Known rows, with every way that one mark hangs from another:
{k697 k664}: [0.67, 0.03, -1.46, -0.60, -0.05, 0.17, -1.24, 0.62, 0.53, -0.94, 0.79, 1.59, -0.68, 0.28, -0.43, -0.57, -0.47, 0.34, 0.56, 0.22]
{k737 k554}: [3.04, 0.29, 1.13, 0.62, 0.12, -0.12, -0.20, -0.31, -0.45, -0.32, 2.12, 0.71, 0.32, 0.30, 0.80, 1.10, 0.04, 0.18, 0.43, 1.10]
{k697 {k554 k737} {k664 {k253 {k741 k81}}}}: [0.03, 0.77, -4.66, 0.23, 0.45, 2.06, -2.05, 0.62, -0.14, -1.18, 0.66, 2.32, 1.77, -0.11, -1.60, -0.53, -1.47, -0.05, 0.93, -1.21]
{k81 {k741 {k253 {k664 k697}}}}: [-0.48, 0.79, -1.84, 0.82, 0.31, -0.23, -0.93, 0.53, 0.48, 0.02, -1.37, 2.32, -1.21, -0.13, -0.20, -0.50, -1.07, 0.35, -0.30, -2.42]
{k253 {k664 {k697 k554}} {k741 k81}}: [-0.16, 1.19, -3.18, 0.83, 0.72, 0.78, -0.36, 0.57, -1.39, -0.89, 0.55, -0.74, 1.92, 0.33, -0.70, 0.31, -1.46, 0.55, 0.17, -1.95]
{k81 {k741 {k253 {k664 {k697 {k554 {k737 k610}}}}}}}: [2.23, 2.11, -2.34, 0.33, 0.26, 1.19, -1.59, 0.62, 0.24, -0.18, -0.92, 3.24, 0.88, -0.42, 0.43, -0.41, -1.63, -0.74, 0.85, -4.53]
{k697 {k554 k737}}: [2.30, 1.54, -0.52, 0.20, -0.15, 0.82, -0.49, 0.55, 0.95, -0.75, 1.64, 1.55, 0.99, 0.00, -0.52, 0.34, -0.46, -0.11, 0.55, -2.46]
{k737 {k554 {k697 {k664 {k253 {k741 k81}}}}} k610}: [3.24, -1.02, -3.51, 0.29, 0.65, 1.15, -3.70, 0.15, -2.54, -0.84, 0.33, 0.57, 3.18, -0.68, -0.61, 0.70, -2.25, -0.41, 2.17, 0.68]
{k737 k610}: [3.47, 0.16, 0.95, -0.41, -0.18, -0.51, -1.83, -0.73, -0.57, -0.57, 0.54, 0.55, -0.07, -0.02, 0.35, 0.28, -1.13, -0.50, 0.50, -1.26]
{k610 {k737 {k554 {k697 k664}}}}: [3.15, -0.09, -2.54, 0.20, -0.39, 0.72, -2.53, 1.77, -0.38, -0.98, 2.47, 0.92, 0.29, -0.46, -0.99, -0.07, -1.25, 0.79, 0.85, 0.36]
{k610 {k737 k554}}: [3.45, 0.64, 0.51, 0.62, -0.46, 0.10, -1.12, -0.08, -0.25, -0.60, 3.07, 0.74, -0.93, 0.05, 0.14, 0.22, -0.86, 0.56, -0.59, 0.22]
{k554 k697 {k737 k610}}: [4.37, 0.25, -0.40, 0.05, -0.62, -0.02, -3.61, 0.38, -0.20, -0.72, 0.55, 0.80, 1.80, -0.54, -2.27, 0.69, -1.82, -0.57, 1.96, -2.72]
{k664 {k253 k741} {k697 {k554 {k737 k610}}}}: [2.59, 1.27, -1.81, 0.21, 0.11, 1.64, -3.65, 1.18, -0.75, -0.73, -1.07, 2.07, 1.50, -0.11, -1.82, 0.44, -1.71, -0.56, 1.08, -1.61]
{k741 k81 {k253 {k664 {k697 k554}}}}: [-2.15, 0.82, -2.12, 1.03, 0.86, 1.53, 0.03, 0.67, -1.10, -0.17, 0.95, 1.29, 0.18, 0.17, 1.01, -0.86, -1.47, -0.09, -0.18, -2.38]
{k554 {k697 {k664 {k253 k741}}} {k737 k610}}: [2.92, -0.12, -3.91, -0.25, -0.27, 1.06, -5.88, 1.29, -0.48, -1.02, -1.31, 2.00, 2.26, -0.58, -3.66, 0.19, -2.25, -0.21, 2.47, -0.67]
{k443 {k664 {k253 {k741 k81}} {k697 k554}}}: [-1.29, -0.08, -3.45, 1.12, 0.50, 1.17, -2.12, 1.36, -0.75, -0.45, -0.96, 1.72, 1.31, -0.44, -1.72, 0.54, -1.02, 0.63, 0.16, -0.83]
{k697 {k554 {k737 k610}} {k664 {k253 {k741 k81}}}}: [1.98, 0.79, -4.28, -0.29, 0.36, 2.05, -3.22, 0.01, -0.95, -1.25, 0.22, 2.30, 2.43, -0.26, -0.72, -0.48, -2.10, -0.75, 1.60, -1.68]
{k253 {k664 {k697 {k554 k737}}} k741}: [1.05, 2.24, -2.82, 0.75, 0.09, 1.22, -1.67, 1.64, -0.04, -0.86, 0.15, 0.63, 1.91, 0.54, -2.49, 0.43, -0.74, 0.80, 0.85, -1.41]
{k81 {k741 {k253 {k664 {k697 {k554 k737}}}}}}: [0.38, 2.20, -2.96, 0.87, 0.33, 1.13, -0.94, 1.21, 1.03, -0.11, -0.56, 3.29, 0.23, -0.19, -0.20, -0.39, -0.97, -0.02, 0.33, -3.86]
{k697 {k554 {k737 k610}} {k664 {k253 k741}}}: [2.58, 1.14, -3.60, -0.68, 0.28, 2.00, -3.81, 0.92, -0.13, -1.08, -0.56, 2.69, 1.94, -0.23, -1.10, -0.22, -1.67, -0.48, 1.61, -0.76]
{k81 {k741 k253}}: [1.26, 0.36, -0.85, 0.41, 0.19, -0.70, -0.60, -0.21, 0.85, -0.03, -0.47, 2.29, -1.05, -0.48, 0.39, -0.09, -0.87, -0.45, -0.81, -2.49]

Rows:
[0.44, -0.53, -5.06, 0.68, 0.00, 1.23, -4.17, 1.00, -0.42, -1.20, -0.18, 1.68, 2.04, -0.42, -3.90, -0.12, -2.33, 0.27, 1.79, -0.98]  {k554 {k697 {k664 {k253 {k741 k81}}}} k737}
[3.18, 1.40, -1.92, -1.00, -0.14, 1.49, -2.07, 0.77, 0.29, -1.13, 1.24, 2.43, 1.68, -0.05, 0.16, -0.49, -0.86, -0.62, 1.78, -1.92]  {k697 {k554 {k737 k610}} k664}
[-0.46, 0.16, -4.42, 0.05, 0.97, 1.56, -1.33, 0.54, -0.84, -1.11, 0.20, 1.46, 1.28, -0.26, -0.04, -0.42, -1.52, -0.02, 0.52, -0.84]  {k697 k554 {k664 {k253 {k741 k81}}}}
[4.13, 1.48, -0.06, -0.34, -0.22, 0.88, -1.59, 0.01, 0.12, -0.77, 1.35, 1.45, 1.63, -0.10, 0.22, 0.33, -0.96, -0.82, 1.17, -2.89]  {k697 {k554 {k737 k610}}}
[3.54, -0.89, -1.64, 0.00, 0.40, 1.19, -3.56, 0.84, -1.41, -0.55, 0.13, 2.00, 1.47, -0.69, 0.38, 0.59, -1.55, -0.30, 2.61, 0.82]  {k737 {k554 {k697 {k664 k253}}} k610}
[3.16, 1.47, -0.22, -0.15, -0.18, 1.24, -1.91, 1.11, -0.17, -0.82, 0.64, 1.84, 1.18, 0.18, -0.59, 0.26, -1.06, -0.77, 1.26, -3.00]  {k664 {k697 {k554 {k737 k610}}}}
[-1.40, 0.25, -1.28, 1.04, 0.35, 0.44, -0.66, -0.98, -0.74, -0.10, 1.18, 0.93, -0.54, 0.21, 0.62, -1.02, -1.68, 0.08, -0.25, -1.41]  {k741 k81 {k253 k664}}
[1.68, 0.10, -2.68, -0.11, -0.52, 0.59, -3.10, 1.72, 0.91, -1.04, 0.75, 1.85, 1.23, -0.24, -3.01, -0.16, -0.98, 0.36, 2.01, -1.24]  {k554 {k697 k664} k737}
[-0.97, -0.53, -3.71, 0.16, 0.47, 0.76, -2.38, -0.22, -0.86, -1.03, -0.07, 1.38, 0.35, 0.04, -1.46, -0.63, -1.66, 0.30, 0.37, 0.38]  {k697 {k664 {k253 {k741 k81}}}}
[1.70, -0.71, -4.72, 0.92, 0.11, 1.23, -3.68, 0.99, -1.66, -1.10, 1.71, 0.96, 1.13, -0.63, -1.97, -0.20, -2.53, 0.64, 0.70, 0.37]  {k610 {k737 {k554 {k697 {k664 {k253 {k741 k81}}}}}}}
[0.80, 1.95, -1.23, 0.42, 0.11, 1.93, -2.40, 0.98, -0.48, -0.21, 0.06, 2.60, 0.91, 0.31, 0.24, -0.77, -1.44, -0.60, 0.93, -2.48]  {k741 {k253 {k664 {k697 {k554 {k737 k610}}}}}}
[0.22, -1.05, -2.93, 0.14, 0.23, 0.66, -3.15, 1.71, 0.07, -0.82, -0.71, 2.12, -0.21, -0.79, -1.57, -0.11, -1.49, 0.38, 1.63, -0.59]  {k554 {k697 {k664 k253}}}
[-2.58, 0.14, -1.27, 1.24, 0.33, 0.71, -1.15, -0.09, -1.21, -0.20, 0.56, 1.33, -0.74, 0.44, -0.29, -1.03, -1.68, 0.18, -0.22, -1.42]  {k741 k81 {k253 {k664 k697}}}
[-0.59, 0.31, -2.65, 0.87, 0.84, 1.18, -1.38, 0.84, -1.31, -0.78, -0.22, 0.77, 0.78, -0.11, -0.92, 0.23, -1.77, -0.05, 0.04, -1.76]  {k664 {k253 {k741 k81}} {k697 k554}}
[4.02, 0.05, -0.64, 0.93, -0.43, 0.03, -2.10, 0.94, -0.51, -0.62, 2.68, 0.04, 0.21, -0.65, -0.97, 0.70, -1.53, 0.57, 0.41, -0.62]  {k610 {k737 {k554 k697}}}
[3.47, 0.06, -2.39, -0.61, -0.56, 0.69, -3.94, 1.11, 0.07, -1.10, 0.36, 1.76, 1.74, -0.40, -2.36, -0.02, -1.61, -0.37, 2.57, -1.93]  {k554 {k697 k664} {k737 k610}}
[0.73, 1.18, -4.05, -0.03, 0.24, 1.99, -2.69, 1.54, 0.67, -1.04, -0.21, 2.76, 1.40, -0.12, -1.76, -0.23, -0.97, 0.24, 1.07, -0.36]  {k697 {k554 k737} {k664 {k253 k741}}}
[1.38, -0.95, -3.94, 0.95, 0.71, 1.13, -2.80, 0.82, -1.71, -0.80, 0.72, 0.65, 2.36, -0.51, -1.21, 0.60, -1.77, 0.29, 1.78, 1.14]  {k737 {k554 {k697 {k664 {k253 {k741 k81}}}}}}
[-1.69, 1.24, -1.48, 0.65, 0.63, 1.36, -0.73, 1.64, -0.26, -0.09, 0.16, 1.74, -0.33, 0.25, 0.84, -0.55, -0.90, 0.20, -0.10, -1.40]  {k741 {k253 {k664 {k697 k554}}}}
[-0.61, 0.52, -2.55, 1.05, 0.22, -0.03, -1.34, -0.01, -1.39, -0.88, 0.29, -0.68, 0.85, 0.65, -2.14, 0.13, -1.38, 0.88, 0.13, -0.86]  {k253 {k664 k697} {k741 k81}}
[-0.06, 0.59, -1.04, 0.47, -0.03, 0.63, -0.97, 2.17, 0.51, -0.36, -0.07, 1.94, 0.20, -0.18, -0.71, 0.62, 0.18, 0.61, 0.25, -0.70]  {k443 {k664 {k697 k554}}}
